Each row comes from the steps of one walk. Every step used is in the known rows, and no mark comes twice. Write the walk behind each row, first mark first.
Known rows
x y: [ 0.50  1.33 -0.04  2.74 -1.59  0.24  1.07 -0.74  1.26 -0.80 -0.43 -1.40
 -1.26 -0.70  2.91  2.52  2.10  3.15 -0.66  1.10  0.36  2.41  0.38]
c x y: [-0.12  0.48  0.15  1.50 -1.68  0.58  1.03 -0.30  0.66 -0.41 -1.48 -0.84
 -0.26 -0.80  3.57  2.96  3.98  1.01 -0.21  0.49  1.12  4.12  0.40]
x z: [ 0.27 -0.14  0.57  2.12 -1.41  0.74  2.26  0.76  1.66 -0.66  0.73 -0.49
  0.97 -0.15  0.33  1.98  6.08  6.11 -2.15  2.21  0.13  2.62  0.15]
c x: [-0.33 -0.61  0.33  1.21 -2.09  0.53  1.04  0.56  0.13 -0.18 -1.28 -1.53
  1.68 -0.21  2.64  3.24  5.27  0.99 -0.95  2.07  1.01  4.22  0.23]
k c x: [-0.46 -1.76  0.30  1.09 -1.75  0.43  1.43  1.66  0.13 -0.71 -0.55 -2.11
  2.40 -2.01  4.04  4.62  5.25  2.54 -0.45  2.56  0.72  4.63 -0.26]
k c: [ 0.20 -0.89  0.12  2.16 -1.55  0.03  1.62  1.25  0.55 -0.95  0.63 -2.30
  1.43 -1.62  3.25  4.18  4.04  4.74 -0.87  2.95 -0.07  2.71 -0.35]
q k t x c: [ 0.19 -0.71 -0.55  2.64 -2.02  1.66  0.82 -1.35 -0.27 -1.60 -1.66  1.22
  1.05 -1.90  0.86  3.78 -7.60  5.17 -0.21  2.02 -0.86  0.15  1.14]
y k z x c: [ 1.76 -0.35 -0.03  5.27 -1.53  2.49  2.09 -1.49  3.67  0.14 -0.44 -1.26
  3.09 -0.75  2.01  2.24 -2.37  6.23 -0.26  1.60  0.84  0.75  0.69]
q k y: [ 0.67  0.04 -1.41  3.01 -2.19  0.97  1.18  1.44  1.78 -1.20  0.12 -1.99
  1.05  0.77 -3.44  3.27  2.38  1.93 -0.29  3.24  0.07  2.60 -0.36]
y k c x: [-0.40 -0.46  0.71  1.74 -1.88  1.65  1.47  1.87  0.39 -0.08 -0.43 -0.60
  4.07 -0.69  4.25  5.22  2.64  3.65 -0.22  3.24  0.16  4.42 -0.59]
y k t x c: [ 0.78  0.58  0.95  3.04 -1.73  2.36  0.43 -2.05  0.26 -0.19 -0.79  2.52
  1.23 -1.43  2.48  3.94 -6.24  4.74 -0.40  1.97 -1.00  0.09  1.07]
k t x y: [ 0.38 -0.01  0.60  2.14 -1.80  0.85 -0.07 -2.41  0.10 -1.26 -1.13  0.73
 -2.06 -2.59  4.36  4.10 -2.21  1.08 -0.23 -0.18 -0.15  0.65  1.45]
q k z x y: [ 0.93 -0.87 -1.34  4.76 -2.07  1.48  2.18  0.03  3.54 -1.92 -1.16 -2.78
  1.12 -1.48  2.22  2.83 -1.80  4.22  0.13 -0.15  1.34  1.31  1.00]
t x c: [ 0.43  0.08 -0.11  2.38 -1.17  0.66  0.41 -1.05  0.63 -1.10 -1.18 -0.43
 -0.58 -1.02  0.48  2.86 -1.69  3.22 -1.43  1.56 -0.96  1.48  0.75]
t x y k q: [-0.45  1.75  0.27  1.39 -1.71  1.42 -0.33 -2.89  1.10 -0.29 -1.22  1.46
 -2.06  1.09  2.12  4.97 -2.17  1.57 -1.34 -0.18 -0.27  1.11  0.85]
c k t x z: [-0.21 -0.90  1.28  2.68 -1.72  1.88  1.96 -0.25  0.02  0.56  1.13  2.98
  0.24 -1.20  1.00  3.84 -0.45  2.05 -1.83  1.79 -0.70  1.06  0.66]
c x q: [-0.30  0.17  1.05  1.08 -1.80  0.52  0.98 -0.13  0.75  0.10 -1.79 -1.09
 -0.50  0.67  2.77  2.10  7.45  0.45 -0.65  2.12 -0.50  3.95  0.56]
k z x c: [ 1.62 -1.62 -0.42  4.33 -1.45  1.21  2.01 -1.75  2.97 -0.55 -0.74 -2.64
  1.60 -2.27  1.81  1.63  0.54  5.08 -0.61  0.84  1.47  1.12  0.91]
k z: [ 0.96 -0.26 -0.25  2.81 -1.97  0.62  2.33  0.54  2.62 -0.20 -0.05 -3.09
  1.84 -0.12  1.55  2.59  1.41  2.51 -1.22  1.36  1.48  1.57  1.09]
k z x y: [ 1.27 -1.00 -0.32  4.50 -1.65  0.94  1.77 -1.56  3.48 -1.04 -0.98 -2.80
  0.04 -2.39  3.78  2.38  1.46  2.67 -0.23 -0.54  1.70  1.41  1.02]
y k: [ 0.45  1.56  0.49  2.97 -2.15  1.44  1.37  0.34  1.44  0.02  0.20 -0.52
  2.26  1.14  1.46  3.40  0.99  4.50 -1.25  3.46 -0.35  2.30  0.07]
z x y k: [ 0.81  0.91  0.27  5.01 -1.75  1.74  0.70 -1.22  2.43 -0.68 -0.64 -0.50
  0.19 -0.90  3.38  3.02  0.16  4.90 -0.34  0.96 -0.13  2.01  0.05]
x c k: [ 0.45  1.76 -0.15  3.92 -1.48  1.11  2.19 -0.82  0.74  1.44  0.78 -0.47
  0.57  0.17  1.18  1.26 -2.43  4.18 -1.09  3.55 -0.17  1.88 -0.43]

Which walk is each row?
[-0.10  1.86  0.72  2.34 -1.93  1.80  1.02  0.03  1.52  0.21 -1.27  0.41
  1.47  0.30  3.01  3.27  0.52  2.28 -0.14  1.20  0.64  4.02  0.11] : c x y k
[ 0.93 -0.38  0.60  4.98 -1.89  1.48  2.70 -0.59  3.22  1.14  0.21 -2.10
 -0.43  0.16  2.49  1.53  2.77  0.28 -0.82  1.80 -0.13  1.18  0.68] : c k z x q
[ 0.60 -1.00  0.73  3.70 -1.71  0.52  0.50 -1.86  1.39 -0.87 -1.18 -2.03
 -1.73 -0.67  3.10  2.03  6.61  3.02 -0.93  2.07 -1.10  2.09  0.49] : z x q
[ 0.94 -0.87 -0.59  4.27 -1.87  1.29  0.58 -0.12  2.36 -1.60 -0.92 -2.08
 -1.42  0.05 -1.83  2.37  5.14  1.78  0.26  2.77 -1.00  1.86 -0.18] : z x q k y
[-0.81 -0.67 -0.75  1.61 -1.83  0.98  1.96  2.08  0.77 -1.68 -1.26 -1.41
  1.69 -1.98  3.51  4.41 -0.07  4.42  0.71  1.68  0.38  4.33 -0.27] : q k c x y
[-0.89 -1.74 -0.61  1.27 -2.20  1.03  1.80  2.88  0.12 -1.33 -1.08 -1.91
  3.68 -1.04  2.67  5.13  2.27  4.40 -0.02  3.27  0.17  4.42 -0.33] : q k c x
[ 0.61  2.76  0.24  3.46 -1.69  1.42  1.23 -0.38  1.98 -0.20 -0.02 -0.19
  0.31  0.60  2.66  2.90 -0.71  4.34 -0.51  1.73 -0.05  2.35  0.17] : x y k
[ 0.18  0.67  0.01  2.10 -1.38  0.29  0.21 -1.14  1.15 -1.52 -1.25 -0.57
 -2.24 -1.36  1.78  3.83 -0.39  1.13 -1.03  0.26 -0.37  1.87  0.87] : t x y
[-0.36  1.29 -0.33  2.23 -1.69  1.19  1.64 -3.21 -0.19  2.02  0.38 -0.01
 -0.80  0.42  1.42  1.77 -1.76  3.55 -1.38  2.59  0.50  1.28 -0.01] : x c k q
[-0.50 -0.73 -0.12  1.72 -1.53  0.80  1.20  1.73  0.76 -2.46 -1.11 -1.17
 -0.57 -0.41  1.14  5.09 -0.11  3.65 -0.65  2.88 -2.47  1.63  0.38] : t x q k c
[ 0.58 -0.45 -1.19  2.87 -2.48  1.17  2.97  1.65  2.87 -1.09 -0.32 -3.00
  3.15  1.00 -0.12  3.17 -1.59  3.92 -0.91  2.25  0.99  1.36  0.88] : q k z
[ 0.21 -0.34  1.73  2.41 -1.71  2.51  1.22 -0.25  0.89 -0.50  0.25  3.66
  1.58 -0.75  1.54  4.59 -0.03  4.90 -1.55  1.52 -0.82  1.02  0.88] : y k t x z
[ 0.08  0.25  0.80  1.79 -1.45  0.29  0.30 -0.60  0.95 -1.11 -1.25 -0.88
 -2.41  0.39  0.70  3.35  3.38  0.42 -1.62  1.60 -1.86  1.65  1.04] : t x q
[ 0.93  0.19  0.98  4.89 -2.14  2.05  0.53 -2.81  1.43 -0.53 -0.70  1.26
  0.52 -2.34  6.31  3.53 -1.97  4.92  0.47  0.68  0.32  0.91  0.75] : z x y k t
[-0.25  1.07  0.30  1.57 -2.26  1.37  0.76 -2.08  0.62  0.67 -0.27 -0.10
  0.72  1.96  1.57  3.84  1.63  3.74 -1.46  2.37  0.23  1.81  0.27] : y k q
[-0.22 -0.38  0.80  2.84 -2.28  1.23  0.91 -1.08 -0.78  0.65  0.32  1.09
 -0.15 -1.03  2.73  4.53 -3.56 -0.62 -0.96  2.20 -0.57  0.80  0.91] : c k t x
[ 0.53  1.53  0.36  2.44 -1.86  2.19  2.37  0.62  3.16  0.53 -1.04 -0.57
  2.55  0.48  3.00  3.20 -0.61  1.40  0.30  0.11  1.90  3.18  0.83] : c x y k z
[ 0.93  0.79 -0.45  3.68 -1.11  1.36  0.54 -0.76  0.97  0.83  0.68  0.33
 -1.55 -0.22 -3.08  2.94 -2.18 -0.96 -0.67  2.91 -0.39  1.51 -0.19] : t x c k y
[ 0.81  1.87  0.85  3.35 -2.02  1.93  1.21 -1.84  1.04  0.16  0.00  1.39
  0.53 -1.00  5.13  3.38 -3.79  4.57  0.29  1.51  0.24  1.23  0.70] : x y k t
[ 0.32 -0.34 -0.48  2.32 -1.98  1.31  2.06  1.16  2.85 -1.68 -1.60 -2.03
  0.13  1.21 -0.88  3.67 -1.62  1.10 -0.78  1.13 -0.96  0.66  1.64] : t x q k z
[-0.05 -0.41 -0.23  1.68 -2.31  1.71  2.66  1.74  2.39 -0.34 -1.99 -2.27
  1.83  1.49  1.01  2.69  2.39  1.21 -0.01  1.52  0.42  2.94  1.09] : c x q k z
[ 0.29  0.86  1.91  2.52 -1.95  2.06  0.32 -1.76  0.43 -0.26 -1.05  1.83
 -0.69  0.19  2.98  4.41 -2.09  1.57 -0.57  2.00 -2.14  0.54  1.30] : y k t x q
[ 1.30 -0.09  1.01  4.69 -1.82  2.14  2.12 -0.90  3.83  0.06 -0.68 -2.00
  1.23  0.54  2.32  2.36  2.28  3.15 -0.41  1.48 -0.18  1.01  1.04] : y k z x q
[-0.23 -0.82 -1.00  2.27 -2.03  0.64  2.14  2.32  0.79 -1.84  0.07 -2.39
  2.60 -0.93  2.03  4.45 -0.16  6.54 -0.49  3.58 -0.66  2.44 -0.37] : q k c
[-0.40 -0.96  1.06  0.74 -1.43  0.43  1.24  0.98  0.60 -0.39 -0.94 -1.66
  0.15 -0.93  4.63  3.63  7.51  1.67 -0.02  2.48 -0.61  4.09 -0.06] : k c x q
[ 1.11  1.06 -0.42  4.10 -1.48  1.55  3.52 -0.14  2.67  1.73  1.04 -1.46
  1.67  0.01  0.84  1.33 -3.93  3.18 -0.81  2.48  1.27  1.09  0.44] : x c k z
[ 0.78  0.54 -0.24  3.63 -1.35  1.70  2.42 -0.58  2.33  0.96  0.21 -0.58
  0.76 -0.25 -0.22  2.53 -5.70  0.87 -1.20  1.46  0.38  0.73  1.00] : t x c k z
[ 0.22 -0.53  1.43  1.81 -1.77  0.83  0.12 -1.96 -0.02 -0.91 -1.35  0.59
 -2.30 -1.00  3.17  3.85  1.35  0.36 -0.62  1.39 -1.58  0.60  1.59] : k t x q
[-0.07 -0.81  0.65  1.42 -1.26  0.87  1.30  0.88  1.20 -1.34 -0.14  0.40
  0.00 -0.56 -0.97  3.58  4.80  3.54 -2.69  1.09 -0.77  2.10  0.52] : t x z
[ 0.13 -0.84 -0.22  4.11 -2.16  1.08  1.36 -0.21  1.48 -1.72 -1.60 -2.12
 -0.45  0.24  1.13  2.28  3.13  4.60 -0.66  2.54 -1.47  1.81  0.40] : z x q k
[ 0.74 -1.06  0.47  5.44 -1.96  1.81  1.41 -3.11  0.21  1.12  0.22  0.61
  0.33 -2.69  4.69  1.82 -3.24  4.52  0.01  2.46  0.29  0.50  0.20] : z x c k t
[-0.04 -2.02 -0.20  3.57 -1.69  0.91  1.71  0.88  1.68 -2.20 -0.88 -2.55
 -0.01 -1.40  3.16  3.84  3.13  6.29 -0.03  3.03 -1.84  1.99 -0.09] : z x q k c
[-0.41 -1.04  0.84  0.99 -1.54  1.18  1.85  0.97  0.88 -0.23 -0.56  0.23
  1.77 -0.66  0.59  2.50  8.19  3.83 -1.86  1.56  0.63  4.51  0.11] : c x z
[ 0.97  1.64  0.18  3.16 -1.50  1.89  1.64 -0.17  3.33 -0.62 -0.79 -0.20
  0.77  0.17  0.98  4.21 -5.15  1.04 -0.66 -0.26  0.45  0.95  1.46] : t x y k z
